(in the rows, 128 means zero)
Known rows, with every way that one mark hangs from another
Z501[Z699 Z957]: [127 160 114 118  76 124 135 158 151 154 135 133 107 102 158 128 153 129
  97 161 110  98  63 146  88 157  99 126 163 103  98 124 109 128 111 115
 143]
Z320[Z575[Z259 Z598]]: [108 121  96 121 120 157 129 102 116 178 170 116  94 147 163 165 138 117
 176 140 170 126 128 109 133 144 140 146 131 135 114 150 120 137 115  96
  90]
Z446[Z302[Z920]]: [135 126 122 142 100 127 164 113 156 141 112 129 138  94 134 123 113 113
 160 165 147 100 107 147 149 126 127 148 166 121 105 133 142 139 123 127
  98]
Z957[Z501]: [129 122 125 132 120 129 139 111 110 107 127 140 122 134 146 133 155 139
 123 133 100 153 143 130 119 121 129 128 140 149 102 164 133 108 131 143
 113]
Z658[Z575[Z259]]: [144 130 127 129 117 136 126  88 111 163 160 126 131 146 142 142 111 131
 143 119 146 136  96 106 126 149 117 145 139 109 115 158  81 135 138 108
  99]
Z920[Z320]: [ 79 128 115 123 128 133 125 108 130 133 126 132 130 113 100 137 102 133
 110 170 137 127 146 144 140 123 128  98 131 101 164 156 122 131 129 128
 124]
Z320[Z575[Z259 Z598] Z920]: [110 124  93 109 139 165 122 101 126 144 179 112  97 141 173 185 109 127
 167 148 176 112 141 106 147 163 129 166 143 128  91 159 100 135 132  82
  71]
Z446[Z279 Z302[Z920[Z320 Z501 Z945]]]: [109 134 114 140  93 132 153  83 181 172 114 164  95  86 135 149  83 116
 157 177 165 133 132 133 174  78 203 121 140  78 155 157 137 141 122 142
  94]
Z501[Z957]: [138 135 124 115 125 127 135 148 153 144 142 133 107 130 131 132 138 138
 101 147 123  89  94 119  93 133 122 130 139 112 104 128 127 133 113 142
 157]
Z595[Z71[Z501[Z699 Z957]]]: [151 132 117 127 109 126 160 140 162 164 136 142 106 141 152 121 165 146
  83 184 119 110  62 137 113 136 108 130 109  92  82 114 148  77  93  99
 116]
Z945[Z920[Z259 Z501[Z957]]]: [106 127 132 142 112 131 149 147 155 154 147 143 114 147 147 169  89 125
 108 124 114 113  75  68 116  95 184 152  92  84 127 158 131 156 120 140
 119]
Z595[Z71[Z501[Z957]]]: [158 116 124 125 143 129 158 135 163 160 139 142 104 159 134 123 155 150
  86 174 128 104  81 120 117 123 122 132  95  98  84 117 160  80  94 116
 124]
Z595[Z71[Z501]]: [152 111 125 132 144 129 154 122 147 149 131 138 117 158 134 121 148 144
 104 163 131 129 103 126 139 119 126 132  87 108 100 116 160  78 104 107
 106]
Z279[Z446[Z302]]: [135 136 141 104 122 114 111  96 117 150 146 146 150 101 135 117 119 125
 142 136 143  92 122 137 126 134  75 142 173 130 103 108 138 110 123 144
 154]
Z658[Z575[Z259 Z598[Z957[Z501]]]]: [149 125 101 134 104 131 144  89 107 178 184 112 116 155 144 163 135 134
 145 141 134 143 103  88 105 154 124 126 178 148  78 174  81 132 133  89
  75]
Z446[Z302[Z920[Z320[Z575[Z598]]]]]: [ 88 131  93 128  97 134 167  85 165 158 123 122 128  85 133 146 108 108
 169 197 163  99 132 145 154 129 129 127 174 125 126 147 137 146 120 103
  79]
Z595[Z71]: [155 119 119 129 149 105 131 129 139 125 138 124 116 143 133 137 146 141
 120 146 133 116  96 141 138 115 116 115 114 111 121 123 151  97 117 117
 109]
Z302[Z920[Z259 Z352[Z71[Z501]]]]: [154 103 125 144 107 117 167 122 137 120 102 136 111 127 106  95 119 101
 135 160 132 130  88 123 135 120 198 142 106  94 125 186 137 129 100 147
  66]
Z658[Z575[Z259] Z957]: [165 122 137 138  99 141 134  69 104 180 163 153 147 135 145 157  93 115
 122  84 146 127  87  80 112 170 102 133 131  81  90 166  59 154 123 104
 115]
Z352[Z71 Z920[Z501 Z945]]: [116 121 161 156 182 136 135 160 200 105 132 141  78 130  96 143 119 111
 137  76 161 130 120  69 155 106 193 102 153 138 157 174 136 107 140 138
  88]
Z575[Z259 Z598[Z957[Z501[Z699]]]]: [138 116  93 143  80 141 145 138  90 186 180 113  96 146 147 163 153 130
 143 169 135 141  91 119 105 153 139 131 188 141  61 178 116 124 116 101
  77]
Z352[Z71 Z920[Z320[Z575]]]: [ 89 108 135 145 172 156 128 136 181 107 127 141 102 108 106 131 120 103
 147 132 177  99 130 124 148 143 138 100 148 142 195 192 125 130 133 131
  71]
Z920[Z501]: [107 125 139 123 133 121 141 126 120 136 127 137 108 135 118 143 114 133
 118  97 131 144 144  82 138 105 159 136 114 113 133 148 112 121 127  98
 136]
Z920[Z259 Z320 Z352 Z501[Z957] Z945]: [ 55 150 114 110 113  98 139  99 194 156 127 153  51 134  81 154  88 167
  65 172 113 127 135  71 132  63 252  63 109  36 180 208  96 103  80 174
 131]
Z658[Z957]: [149 119 139 136 109 133 136 112 122 145 130 156 144 118 130 143 110 111
 109  95 129 120 118 101 113 150 111 116 120 100 103 134 106 146 112 123
 145]
Z945[Z920[Z320 Z352 Z501[Z699]]]: [ 71 133 115 111  86 126 118 125 149 150 123 143 113  96 105 145  83 124
 103 179  96 150 115  95 152 101 178 116  77 100 180 142 104 129 114  97
  76]
Z352[Z71 Z920]: [137 107 159 152 170 136 129 170 169  98 127 134 113 121 106 120 134 102
 146 104 163 107 107 116 127 135 143 127 157 159 153 163 143 127 140 145
  85]
Z279[Z446]: [145 129 135 105 134 113  93 112  98 126 153 143 142 116 128 122 127 122
 132 112 129 112 122 130 125 143  80 131 148 123 112 121 125 115 126 133
 156]
Z446[Z279 Z302[Z920[Z352 Z945]]]: [161 133 114 128  82 119 137  91 191 161 106 158  93  85 142 119 111 118
 167 187 144 127 118 147 157  85 206 129 127 109 143 124 142 133 105 170
  80]
Z279[Z446[Z302[Z920]]]: [151 129 129 115 110 111 122  98 121 136 139 143 151  89 133 118 116 110
 158 141 143  90 106 147 142 140  80 147 178 117  94 125 135 124 124 131
 132]
Z352[Z920[Z259 Z320 Z501[Z699]]]: [ 51 138 135 160  93 117 142 144 173 117 120 157 101 104 122 165 107 138
 116 117 140 128 131 116 139 114 177 108 157  85 180 221  86 131 119 107
  88]
Z302[Z920[Z259 Z320 Z352 Z501[Z699]]]: [ 85 130 100 135  60  93 155 110 133 122  98 144  98  90 103 134  96 121
 119 167 117 144 108 130 155 109 201 112 124  50 164 221  83 137  99  98
  69]

Rows
[ 61 148  90 127 138 159 122  75 187 139 135 137  94 116 124 154 105 135
 128 162 140 133 158 123 177 124 152  55 127  94 184 158 111 113 123 134
 105]  Z920[Z320[Z575] Z945]
[148 138 112 131  52 125 148  62  89 188 174 143 139 125 173 182 132 109
 129 111 123 162  90  86  83 172 101 131 180 120  47 178  68 141 125  77
  86]  Z658[Z575[Z259 Z598] Z957[Z501[Z699]]]
[115 101  99 122 123 145 152  95 150 127 104 141 102 100  92  98 111  99
 139 194 144 126 123 131 165 139 168 112  93 102 162 183 118 123 102 108
  54]  Z302[Z920[Z320[Z575] Z352[Z71[Z501]]]]
[126 145 124 125  79 154 164 142 156 176 127 150 114 124 152 108 150 134
  82 176 111 121  87 123  96 156 117 147 121 104  77 119 124 104  98 102
 136]  Z71[Z501[Z699 Z957]]
[ 63 109 130 145 139 156 126 128 168 129 142 159  81 120 114 170 104 137
 143 113 168 118 155  94 165 125 165 121 126 105 179 214  83 126 118  92
  82]  Z352[Z920[Z320[Z575[Z259]] Z501]]
[133 117 148  89 150 103 138 144 141 146 127 138  68 131  81 106 125 127
  90 135 127 113 109  63 101  97 193 130  99 115 139 154 121 104  96 136
 133]  Z920[Z352[Z71] Z501[Z957]]
[ 45 127 110 116 136 145 140  85 133 146 130 146  96 118 118 156  97 133
 120 133 148 134 173  92 163 114 152 101 103  91 186 185  89 124 119  80
 118]  Z920[Z320[Z575] Z501]
[114 122 148 139 138 124 134 172 189 116 136 153  84 123 116 156 131 142
 117  93 137 101 125  81 121 116 159 135 141 128 132 170 102 127 116 110
 123]  Z352[Z920[Z501[Z957]]]
[146 122 128 137  86 125 159 104 151 167 112 160 108  93 155 135 102 109
 168 152 163 125 120 132 151  88 182 164 131 102 130 142 138 151 120 128
  99]  Z446[Z279 Z302[Z920[Z501]]]
[ 75 126 113 155 141 167 112 118 213 124 146 152  81 117 120 168 110 139
 149 137 163 117 143 120 177 131 165  83 145 106 179 194  99 118 122 134
  73]  Z352[Z920[Z320[Z575[Z259]] Z945]]
[137 136 131 117 117 111 126  92 140 140 143 149 127  95 126 132 105 116
 153 123 143 104 113 115 160 122 113 131 176 104  97 133 131 112 123 127
 135]  Z279[Z446[Z302[Z920[Z501 Z945]]]]
[ 65 121 125  92 123 105 123 100 132 139 112 143  89 109  64 128  93 150
  92 165 120 148 177  92 147  84 196  97  87  95 189 173  92 105  98 109
 115]  Z920[Z320 Z352 Z501]
[165 117 135 140  91 142 142  57  90 163 162 163 143 140 158 162 115 122
 118  89 122 148 100  82 103 166 103 133 139  98  69 194  64 137 125 115
 105]  Z658[Z575[Z259] Z957[Z501]]
[142 142  98 124 112 114 145  94 141 161 164 103 130 135 133 150 132 130
 136 134 123 130 119  87 107 152 112 102 173 165 109 128  82 142 134  73
  95]  Z658[Z575[Z598[Z957]]]
[148 129 129 111  96  94 123  91 124 137 132 148 141  93 128 111 113 118
 152 150 135  91 104 142 133 127 113 144 165 105 108 143 129 120 105 154
 121]  Z279[Z446[Z302[Z920[Z259 Z352]]]]
[116 137 122 108  84 120 124 151 163 157 135 143  97 108 128 141 109 126
  99 158  88 125  78  78 121 108 173 142  80 110 135 119 108 129 104 106
  99]  Z945[Z920[Z352 Z501[Z699 Z957]]]
[ 93 127  99 120  73 103 140 114 134 121  99 140  98  77  89 127 103 118
 121 173 116 147 120 129 166 119 176 109 122  77 158 188  84 127 108  73
  72]  Z302[Z920[Z320 Z352 Z501[Z699]]]
[ 81 126 148 138 142 131 142 172 180 125 130 149  84  97  96 139 118 110
 104 134 161  99  92 103 119 130 150 110 172 110 165 200 115 123 128 110
  98]  Z352[Z71 Z920[Z320 Z501[Z699 Z957]]]
[ 91 120  86 154  97 134 157  93 142 115 116 138 119 109 138 147 102 110
 152 158 147 114 112 151 162 135 156 110 132  66 161 216 105 159 117 117
  75]  Z302[Z920[Z259 Z320[Z575]]]
[127 137 133 129 138 105 131 111 172 129 120 129  84 144 105 109 118 126
 118 144 126 139 106 102 130  90 228  83 121  97 166 165 143 100 104 210
  93]  Z920[Z259 Z352[Z71] Z945]
[ 97 101 112 116 137 164 111 110 144 159 143 135 109 122 109 131  83 104
 139 194 143 121  97 108 155 122 171 124  66 110 188 156 130 137 115 144
  54]  Z945[Z920[Z320[Z575[Z259]] Z352[Z71]]]
[ 57 141  81 125 130 162 122  77 168 175 165 123  82 133 125 180 105 130
 148 178 166 138 148 113 167 123 170  74 144  95 157 169 120 120 121 124
  89]  Z920[Z320[Z575[Z259 Z598]] Z945]
[141 154 109 124  55 109 153  59 112 161 155 140 151 108 171 173 144 109
 117 107  99 160 114  86  80 167  90 108 181 146  63 153  71 140 130  69
  98]  Z658[Z575[Z598] Z957[Z501[Z699]]]
[121 126 111  97 107 115 113  70 135 140 132 151 133  76 122 114 110 117
 156 172 144  87 128 146 154 139  94 124 154 111 133 142 114 116 104 127
 113]  Z279[Z446[Z302[Z920[Z320[Z575] Z352]]]]
[155 107 120 141 110 101 151 128 132 104 105 128 110 118 106 105 117 100
 146 149 132 121  82 133 135 119 192 131 124  96 140 189 131 141 108 154
  68]  Z302[Z920[Z259 Z352[Z71]]]
[142 107 102 140 113 144 139 145 103 195 184 104  98 156 121 161 128 127
 150 158 161 121  98 104 114 146 149 133 167 132  81 156 121 138 115 106
  94]  Z575[Z259 Z598[Z957]]
[117 113  96 121 102 112 131 110 144 109 103 134 112  90  80 118 104 119
 132 190 121 128 127 149 159 123 166 106 116  95 158 175 107 135 109 115
  75]  Z302[Z920[Z320 Z352]]
[128 112 160 167 158 127 142 164 168 100 126 137 113 135 122 127 128 105
 144  98 165 103  94 117 116 124 168 128 161 134 156 194 143 136 133 169
  82]  Z352[Z71 Z920[Z259]]
[ 62 120 110 128 128 161 131 107 152 151 140 143 118 120 132 168  76 115
 127 145 130 133 134  79 168 110 158 123  73 103 179 154 114 146 131  91
  87]  Z945[Z920[Z320[Z575] Z501]]
[147 128 101 152  85 138 149 138 121 128 134 136 112 118 150 121 160 141
 109 147  89 133 102 135 120 160 108  94 169 141  98 169  96 109 116 113
  98]  Z598[Z957[Z501[Z699]]]
[ 48 145 117 121  93 123 139 115 120 150 120 141 111  96 112 149 100 131
  97 149 129 150 138 119 148 119 143 103 136  80 165 174  93 121 126  74
 120]  Z920[Z320 Z501[Z699]]
[101 171 119 124  99 122 142 140 183 157 140 142  68 117 138 156 128 141
  93 120 111 133  93  81 131 115 166  95 151  80 112 141 104 104 117 109
 144]  Z920[Z501[Z699 Z957] Z945]
[ 86 127  85 122 113 126 136  82 182 119 111 145  67  97  90 142  96 126
 139 158 128 146 149  97 198 105 208  76 101  76 176 193  87 116 103  96
  68]  Z302[Z920[Z320[Z575] Z352 Z501 Z945]]
[118 130 123 122 102 108 129  85 123 140 137 149 152  90 129 127  97 114
 147 159 149  86 106 154 141 132  97 132 182  88 116 159 132 131 120 147
 128]  Z279[Z446[Z302[Z920[Z259 Z320]]]]
[119 119 160 172 120 148 167 163 174 129 117 152 116 130 138 108 139 102
 125 123 153 123  83 118 113 143 163 142 149 124 133 186 140 114 118 141
  70]  Z352[Z71[Z501[Z699]] Z920[Z259]]
[ 71 121 137 101 132  95 151 119 141 155 122 146  71 133  72 124  92 137
  70 172 138 106 112  79 100  79 225 102 106  56 182 222 113 119  86 168
 123]  Z920[Z259 Z320 Z352[Z71] Z501[Z957]]
[111 149 105 167  74 112 165 122 159 120 116 138  95 113 145 156 108 114
 139 111 123 151  82 111 166 116 196 110 154  55 122 196 106 136 124 108
  84]  Z302[Z920[Z259 Z501[Z699] Z945]]
[ 67 117 107 107 121 144 118 101 159 147 130 146  99 113 109 149  80 125
 121 166 114 137 143  75 166  97 186 115  49 109 196 151 102 130 108 101
  76]  Z945[Z920[Z320[Z575] Z352 Z501]]
[ 34 145 100 116 116 119 135  59 186 148 120 154  54 130 105 152  89 157
 106 150 124 149 173  72 170  73 249  56  87  54 218 213  81  98  84 147
  94]  Z920[Z259 Z320[Z575] Z352 Z501 Z945]
[128 129 111 150 120 124 150 122 163 113 121 134  93 118 113 153 106 115
 145 108 129 149 115  94 181 110 186 111 134  88 119 168 116 128 132 100
  96]  Z302[Z920[Z501 Z945]]
